Each row was made from one path, in order. Every step used is in the known rows, and no mark comes twice. Write each row's path.
In the rows, 128 means zero.
Known rows
zodep/rinato/maren/vibut: 143 112 84 145 157 149 109 106 145 108 156 140 130 147 156 86 125 137 124 135 131 130 179 125 130 148 119 110 139 128 119 188 146 134 128 106 113 168 132 128 121 75 126 117 161 138 149
pozeni/zodep/rinato/gofad/bisar/rofaz: 128 131 161 115 136 110 114 105 122 148 96 100 132 159 133 147 129 146 161 95 134 94 152 138 132 77 116 145 66 146 127 81 164 137 121 102 146 95 120 103 126 83 149 141 134 146 160
gofad/bagigo/delad: 130 148 144 150 144 106 110 145 125 134 144 115 98 128 134 134 134 95 138 123 154 139 117 115 96 78 144 139 155 126 112 153 100 126 147 144 121 131 156 144 135 134 117 141 105 108 114
zodep/rinato/gofad/bisar/rofaz: 120 122 151 127 135 113 138 126 142 137 87 104 119 156 123 146 126 165 146 91 141 117 149 149 117 103 111 108 77 145 134 103 171 144 130 98 139 98 123 129 129 107 139 138 140 118 155
pozeni/zodep/vibut/gofad/bagigo/delad: 112 126 124 118 148 91 80 168 115 170 169 103 121 158 144 140 137 86 109 141 117 120 84 98 113 63 169 157 171 149 81 108 129 104 174 186 112 144 141 128 145 100 185 143 107 97 115
maren/rinato/gofad/bisar/zodep: 151 141 166 143 129 124 144 98 174 112 96 117 135 135 93 166 142 121 149 101 140 114 149 148 117 135 110 144 70 87 169 78 126 133 92 118 142 125 131 115 98 177 121 128 145 152 146
bisar/zodep/rinato/gofad/bagigo/delad: 147 151 135 161 145 121 95 154 164 144 120 96 113 177 140 176 109 123 119 128 149 122 109 130 89 99 134 123 107 113 137 126 124 141 137 148 117 106 94 169 139 120 133 147 133 121 147
bagigo/gofad: 135 124 125 133 96 157 140 135 113 126 150 108 139 100 126 130 132 95 144 117 134 129 117 157 135 111 123 118 166 126 121 143 127 112 117 124 97 133 119 124 104 142 116 123 101 127 115
maren/vibut/zodep/rinato/gofad/bagigo: 122 121 97 121 150 114 140 157 184 104 137 130 104 207 121 133 127 135 129 133 132 127 130 116 139 116 132 130 103 130 145 99 132 156 118 115 121 142 132 141 153 117 110 130 160 135 129
bagigo/gofad/bisar/zodep/vibut: 102 92 117 164 111 124 149 164 107 165 112 114 173 114 131 159 145 90 120 148 130 134 112 123 117 146 152 106 145 110 147 97 122 134 155 161 111 125 107 129 127 164 149 144 116 106 135
maren/bisar/gofad/bagigo/delad: 148 167 136 159 139 150 142 118 113 136 123 140 133 111 116 147 134 114 138 113 163 129 83 119 130 88 143 113 134 129 107 137 103 140 176 156 110 131 130 179 122 133 152 125 124 102 132
gofad/bisar: 124 134 142 135 133 110 151 123 105 129 110 109 104 97 115 122 152 121 143 112 141 132 154 124 135 123 141 145 126 121 137 117 126 114 130 119 135 129 156 114 137 147 113 132 109 121 133
rinato/gofad/bisar: 137 142 142 127 133 138 131 107 137 134 109 68 107 118 96 136 143 137 152 90 155 124 144 139 115 132 132 144 102 114 150 102 156 116 110 122 141 129 135 112 130 154 118 132 130 124 134
pozeni/zodep/rinato/maren/vibut/gofad: 131 130 85 116 146 131 73 91 137 129 174 125 153 152 141 97 112 133 128 145 97 117 156 115 158 107 122 137 153 146 92 148 169 127 123 134 140 158 113 114 128 52 165 136 158 158 143
vome/delad: 166 121 133 140 130 127 125 151 115 121 152 82 136 103 141 118 137 97 138 98 144 105 106 133 103 133 125 140 138 135 114 179 140 90 145 137 121 112 140 102 96 135 128 118 124 145 120
rinato/gofad: 143 145 130 111 127 173 115 131 155 119 143 72 112 106 113 136 125 128 147 85 153 125 130 145 110 147 105 128 120 131 136 149 147 101 98 110 114 142 126 99 98 142 115 120 127 135 114
zodep/rinato/gofad: 153 141 119 115 136 147 103 124 136 112 136 94 92 136 141 138 119 154 129 106 142 108 145 159 123 141 111 129 115 137 131 141 171 105 112 107 120 137 119 123 131 120 116 122 127 121 145
bagigo/gofad/bisar/maren/vibut: 104 123 117 140 114 118 177 81 116 138 135 165 196 103 97 101 130 100 137 138 150 138 117 124 140 157 150 95 157 100 135 102 124 153 141 128 116 128 108 147 116 132 137 146 129 141 118
rinato/maren/vibut/zodep: 123 105 94 132 132 154 117 139 153 106 165 125 143 139 118 102 126 107 149 125 114 169 133 102 127 139 116 121 143 133 144 170 122 156 109 115 128 147 157 111 115 103 111 110 153 164 109
bisar/gofad/bagigo/delad: 119 145 139 149 125 125 129 140 124 147 136 122 139 133 126 139 134 99 132 127 153 138 99 116 103 102 133 127 138 127 119 145 121 144 166 147 107 124 127 166 119 132 145 117 115 103 120
pozeni/zodep: 143 145 136 107 132 136 106 117 93 115 146 95 121 96 149 120 134 87 151 114 124 117 138 129 143 92 128 174 136 148 102 159 119 100 110 118 128 138 138 75 104 120 124 100 101 166 122
zodep/pozeni: 150 146 128 107 122 155 112 132 112 109 137 132 96 112 144 99 107 136 130 129 117 125 140 134 125 138 108 132 158 152 107 167 109 107 127 108 105 137 111 121 121 123 96 100 124 108 114
pozeni/zodep/vibut/gofad: 108 120 105 92 133 117 91 158 100 143 172 104 133 127 146 124 131 107 108 129 103 107 103 112 147 111 141 151 165 162 79 131 150 96 130 157 123 157 125 86 121 104 175 125 104 124 110
bisar/zodep/vibut/gofad: 99 101 108 123 127 124 129 187 126 131 158 117 153 129 150 149 133 114 87 140 110 141 86 105 120 158 126 101 161 129 111 139 128 118 139 171 111 135 100 117 107 150 159 145 128 129 111
gofad/bagigo: 129 146 142 119 142 131 145 144 128 126 122 140 89 134 146 134 147 107 136 131 159 140 146 125 115 112 129 140 126 127 128 155 112 126 125 114 136 125 145 125 144 151 104 142 130 116 110
bisar/maren/vibut/zodep/rinato: 119 122 87 119 136 90 149 133 113 87 158 183 150 146 143 96 99 133 94 157 117 156 118 108 163 163 124 127 134 132 132 155 106 159 117 105 131 127 123 136 132 90 116 109 124 157 133
zodep/vibut/gofad/bisar/maren/rinato: 114 112 132 105 125 72 144 109 124 141 128 206 138 146 106 102 139 147 92 152 122 130 116 141 136 152 154 125 129 123 131 102 145 127 128 139 155 145 155 138 146 135 167 142 126 106 125
zodep/vibut/gofad/bisar/maren: 94 114 112 104 131 96 137 136 98 167 130 163 134 131 108 114 125 149 78 146 126 143 102 108 123 165 167 114 146 133 126 109 148 119 146 148 157 131 134 141 150 123 168 147 111 99 114
gofad/bisar/maren/vibut/zodep/pozeni: 111 122 111 121 124 104 151 115 118 110 119 191 160 139 112 81 100 146 127 157 100 159 117 91 147 162 153 128 134 141 140 101 96 157 133 111 130 113 123 143 153 107 103 107 135 118 104
bagigo/gofad/bisar/zodep/rinato: 127 119 137 162 103 106 148 130 98 147 101 136 148 115 134 162 126 118 127 153 121 120 143 144 139 111 139 113 136 102 148 87 129 142 130 140 121 111 107 155 141 143 136 146 119 129 157
pozeni/delad: 146 150 126 130 128 165 108 148 115 123 136 68 124 92 141 110 153 106 139 96 140 128 128 130 114 109 104 142 140 143 136 168 121 104 120 123 120 130 153 124 87 130 95 113 98 144 96
rinato/zodep: 139 117 130 120 107 173 116 131 144 116 127 76 110 110 130 140 127 133 136 115 121 127 135 136 124 134 119 142 118 123 115 147 96 123 118 132 122 144 121 108 138 155 106 100 124 149 132
bagigo/gofad/bisar: 112 130 145 147 102 129 155 106 108 151 114 113 139 94 104 133 143 104 150 118 136 129 138 148 133 105 145 128 146 116 139 100 141 116 131 129 122 128 143 139 136 156 129 135 106 123 129
zodep/rinato/gofad/bisar: 141 138 134 132 144 119 129 116 132 132 102 90 98 140 121 136 123 160 131 105 149 105 164 153 123 121 134 129 89 127 149 98 170 118 114 108 135 134 133 126 153 124 121 130 135 105 163
gofad/bisar/rofaz: 103 115 164 131 126 103 160 128 127 134 97 135 129 109 125 134 147 120 154 99 131 142 140 124 126 97 116 118 113 136 131 126 123 151 140 113 139 95 142 119 117 125 128 133 122 134 124
bisar/zodep/vibut: 115 105 107 134 135 129 127 184 111 124 144 116 151 123 165 149 137 101 99 129 118 140 115 110 115 168 126 112 143 120 125 164 108 125 137 143 103 136 110 98 111 151 128 130 127 126 124

Which path is each row?
136 129 127 156 138 122 118 109 130 149 98 149 116 134 141 129 116 157 122 157 123 138 180 121 119 143 132 123 110 97 153 142 140 137 123 112 164 110 137 147 143 112 139 139 152 133 159 -> gofad/bisar/zodep/rinato/maren
124 138 140 129 92 127 161 83 97 149 122 159 156 95 108 113 121 128 133 149 158 136 113 145 131 140 147 106 147 107 142 108 135 134 120 121 145 111 131 152 130 147 139 141 108 129 121 -> bagigo/gofad/bisar/maren
117 115 93 139 145 95 139 162 118 84 163 140 130 147 146 114 124 115 118 137 100 145 129 113 168 126 124 135 131 150 129 140 109 154 119 116 105 145 145 121 131 100 111 108 126 148 135 -> maren/vibut/zodep/rinato
163 142 154 105 120 155 121 99 174 94 135 120 108 122 103 136 133 127 153 85 141 105 144 179 119 130 91 145 96 114 148 133 149 108 82 103 113 145 148 97 90 148 100 104 139 143 131 -> maren/rinato/gofad
138 117 96 143 147 163 112 108 155 115 161 126 154 118 125 87 140 114 146 126 135 150 152 111 116 155 116 104 146 126 122 186 132 131 129 113 111 166 134 110 90 105 118 125 166 145 122 -> rinato/maren/vibut
101 98 105 112 131 142 108 178 171 161 136 112 95 178 137 155 141 147 96 156 117 119 105 105 102 128 159 124 134 130 104 108 121 133 153 170 128 153 118 140 186 147 150 146 148 101 119 -> rinato/zodep/vibut/gofad/bagigo
98 138 154 138 118 102 150 126 118 135 120 117 147 117 121 158 137 121 125 127 115 142 114 98 133 131 132 136 134 115 135 98 125 132 136 168 149 114 113 128 133 171 146 150 115 141 112 -> vibut/gofad/bisar/zodep
123 151 160 109 118 88 156 72 131 118 121 209 129 121 96 109 120 158 128 140 124 132 124 141 144 127 137 136 119 108 142 99 131 134 106 127 175 131 153 142 131 135 146 135 121 132 121 -> vibut/gofad/bisar/maren/rinato
139 118 108 137 150 149 131 161 113 116 128 132 141 103 158 149 141 99 116 128 127 130 99 110 135 152 130 111 145 114 109 155 96 117 156 154 108 127 114 97 106 151 144 134 129 128 135 -> maren/bisar/zodep/vibut
124 128 90 108 123 133 130 133 117 100 156 189 159 134 128 74 92 141 114 161 99 156 101 103 144 178 115 117 150 152 126 150 89 152 113 101 116 122 108 130 121 108 94 94 130 139 102 -> bisar/maren/vibut/zodep/pozeni
169 129 141 107 107 172 104 97 165 100 112 147 98 126 125 114 114 152 132 143 98 94 158 174 131 127 108 153 107 133 106 122 82 129 107 112 107 149 122 111 133 139 85 86 141 138 143 -> maren/rinato/zodep/pozeni
161 150 165 134 126 150 124 94 180 120 86 140 124 145 96 138 114 153 151 127 122 104 156 154 116 148 111 140 85 108 157 79 122 129 99 108 123 111 109 120 110 158 103 119 161 121 134 -> maren/rinato/gofad/bisar/zodep/pozeni
77 113 166 126 115 94 146 129 127 144 119 129 137 125 101 140 141 142 144 99 113 140 113 117 133 87 117 117 121 146 120 104 145 154 146 138 149 102 121 128 129 127 153 152 132 132 111 -> vibut/gofad/bisar/rofaz
162 155 118 104 138 149 83 115 126 120 138 78 106 137 155 127 116 130 140 105 134 88 151 147 139 107 114 168 102 147 111 126 160 87 97 104 126 135 118 93 126 96 131 113 115 153 156 -> pozeni/zodep/rinato/gofad
133 145 129 115 141 114 131 92 120 142 104 146 112 138 116 117 110 175 118 128 158 114 148 150 115 163 134 126 95 109 155 114 171 119 113 93 154 111 119 146 149 110 129 138 132 117 154 -> zodep/rinato/gofad/bisar/maren
145 147 125 130 120 176 158 112 108 119 127 128 143 79 113 126 138 131 150 102 143 117 100 133 153 139 102 110 133 134 107 160 125 123 148 129 116 133 109 131 104 143 138 106 133 131 133 -> maren/bisar/gofad
155 132 143 109 99 139 116 56 146 126 85 197 117 135 108 99 99 184 122 165 113 104 155 154 126 153 141 144 87 110 130 94 81 139 112 98 157 128 125 141 165 131 103 97 148 126 143 -> gofad/bisar/maren/rinato/zodep/pozeni
125 87 98 113 127 163 98 172 142 134 143 83 122 122 147 139 137 133 97 125 118 117 128 127 108 147 138 132 123 132 115 144 112 118 141 140 103 161 123 96 143 143 127 112 130 127 131 -> rinato/zodep/vibut
103 107 98 101 134 125 120 181 121 138 157 109 127 123 131 129 138 124 97 124 114 133 101 123 133 142 132 121 166 146 99 142 156 103 140 163 110 157 130 107 131 134 157 133 116 111 109 -> zodep/vibut/gofad
126 135 131 126 131 105 131 150 132 132 112 88 82 154 108 150 114 157 131 117 116 120 141 133 139 115 141 157 92 134 164 73 153 128 103 114 152 118 154 135 170 122 125 120 118 117 153 -> vibut/zodep/rinato/gofad/bisar
125 146 137 124 133 143 165 131 120 133 127 147 125 130 133 133 148 122 136 131 153 127 124 115 121 135 113 116 115 129 124 155 127 146 145 129 127 121 118 154 127 152 132 118 142 113 117 -> bisar/gofad/bagigo
70 88 138 120 131 82 144 175 125 159 126 125 140 152 121 134 149 138 116 121 115 135 98 98 116 107 138 96 130 163 114 96 152 145 164 155 131 114 137 118 134 116 172 147 130 106 118 -> zodep/vibut/gofad/bisar/rofaz
160 142 144 100 118 119 142 81 134 95 143 213 123 108 132 104 121 118 122 133 144 127 141 161 135 148 111 140 114 114 128 167 107 124 95 101 141 129 149 116 94 126 101 112 118 145 120 -> bisar/maren/rinato
154 152 128 148 154 127 88 142 156 139 131 97 82 177 134 149 117 135 117 121 161 112 130 141 99 92 144 131 124 130 125 122 143 123 137 140 117 127 127 161 151 108 126 138 128 94 144 -> zodep/rinato/gofad/bagigo/delad
98 133 115 148 128 123 146 120 135 126 121 139 187 140 113 119 116 138 124 156 90 137 118 83 145 143 132 111 149 128 115 83 106 152 147 158 105 135 74 137 125 137 128 146 153 126 118 -> maren/vibut/gofad/bisar/zodep/pozeni
107 126 148 165 105 127 161 119 112 138 121 108 164 96 121 161 134 93 143 139 130 138 117 132 133 119 131 116 139 95 148 92 113 144 127 146 118 112 111 144 116 170 132 152 113 141 131 -> bagigo/gofad/bisar/zodep
118 134 151 149 132 114 155 128 110 129 108 103 140 100 132 152 147 103 135 127 136 148 136 107 129 143 130 140 113 103 140 126 105 136 125 140 135 101 126 115 120 172 119 142 118 144 131 -> gofad/bisar/zodep
140 154 140 155 128 159 108 134 113 139 85 95 136 111 135 120 135 130 136 144 120 123 138 105 110 127 126 135 130 132 143 113 103 120 138 131 127 87 114 144 108 144 94 129 113 124 103 -> gofad/bisar/zodep/pozeni/delad
114 137 147 128 119 131 123 127 121 140 104 138 131 122 117 134 104 150 126 157 88 135 110 99 127 137 128 134 152 135 116 88 116 129 134 162 136 105 89 147 135 154 134 147 136 117 115 -> vibut/gofad/bisar/zodep/pozeni
158 153 118 115 134 186 83 146 115 118 123 89 113 110 146 91 128 135 136 126 122 112 135 126 112 124 104 134 151 162 114 171 113 96 124 114 108 118 128 135 96 118 84 97 111 117 92 -> zodep/pozeni/delad
96 116 115 109 138 115 128 181 140 150 149 144 101 159 142 136 146 124 102 152 131 128 107 105 112 120 145 116 155 144 103 129 140 123 148 161 125 154 136 132 157 139 148 154 139 86 104 -> zodep/vibut/gofad/bagigo
145 122 108 121 130 134 99 151 131 121 146 141 77 154 144 116 102 149 121 142 103 153 147 138 137 121 121 143 131 144 149 168 131 130 104 98 146 132 171 142 149 85 123 109 133 137 147 -> vibut/zodep/rinato/maren
147 106 127 129 125 146 115 138 144 113 122 183 103 151 145 132 103 166 147 127 97 146 120 126 157 101 101 109 114 152 132 158 119 158 129 99 159 91 162 145 141 66 147 117 149 151 142 -> vibut/zodep/rinato/maren/bisar/rofaz
166 133 111 128 144 145 96 121 129 112 128 159 79 143 133 126 99 157 133 140 97 142 135 137 170 113 120 132 133 131 138 162 120 125 120 92 154 130 176 142 160 86 128 121 144 139 141 -> vibut/zodep/rinato/maren/bisar
103 132 138 143 129 84 140 133 114 134 113 136 121 141 136 153 117 156 108 146 107 132 133 109 149 118 139 135 130 117 127 87 144 140 135 152 156 118 104 152 157 138 150 154 119 134 150 -> vibut/gofad/bisar/zodep/rinato
122 146 137 120 132 107 158 92 94 137 111 162 125 96 121 111 120 135 125 129 155 144 131 118 121 153 149 131 125 110 138 139 122 120 130 111 161 103 143 135 138 135 119 136 119 122 127 -> gofad/bisar/maren
150 138 128 108 135 114 96 121 79 117 146 115 96 121 179 116 129 110 128 136 124 98 162 137 160 100 121 179 127 150 93 156 127 105 119 108 135 145 136 91 132 88 123 109 109 144 148 -> pozeni/zodep/rinato
142 132 160 131 93 112 169 61 125 132 109 205 149 111 95 116 124 114 135 149 150 119 134 180 137 126 145 126 126 99 155 99 123 135 103 111 148 118 149 150 126 146 128 133 122 134 127 -> bagigo/gofad/bisar/maren/rinato
95 104 163 145 96 124 165 122 120 148 104 121 159 108 110 144 144 104 165 107 131 132 122 147 125 78 123 98 131 135 128 92 137 149 142 126 126 95 124 133 119 134 143 151 115 134 129 -> bagigo/gofad/bisar/rofaz
118 117 123 140 147 134 133 164 146 152 114 75 150 139 120 171 143 118 121 118 143 131 113 125 94 172 136 123 105 106 161 96 151 118 138 143 121 118 110 112 123 164 143 140 143 113 137 -> rinato/gofad/bisar/zodep/vibut
148 95 122 112 130 142 112 136 162 114 131 131 109 140 127 135 145 124 112 130 112 103 142 163 122 135 129 142 106 115 123 133 102 132 124 134 106 172 142 99 136 140 117 101 131 127 147 -> maren/rinato/zodep/vibut
127 124 95 125 134 131 148 105 118 110 162 165 181 109 133 91 131 109 123 130 147 149 117 110 134 175 120 105 145 123 117 175 106 135 125 116 117 147 109 113 93 119 113 116 132 154 112 -> bisar/maren/vibut
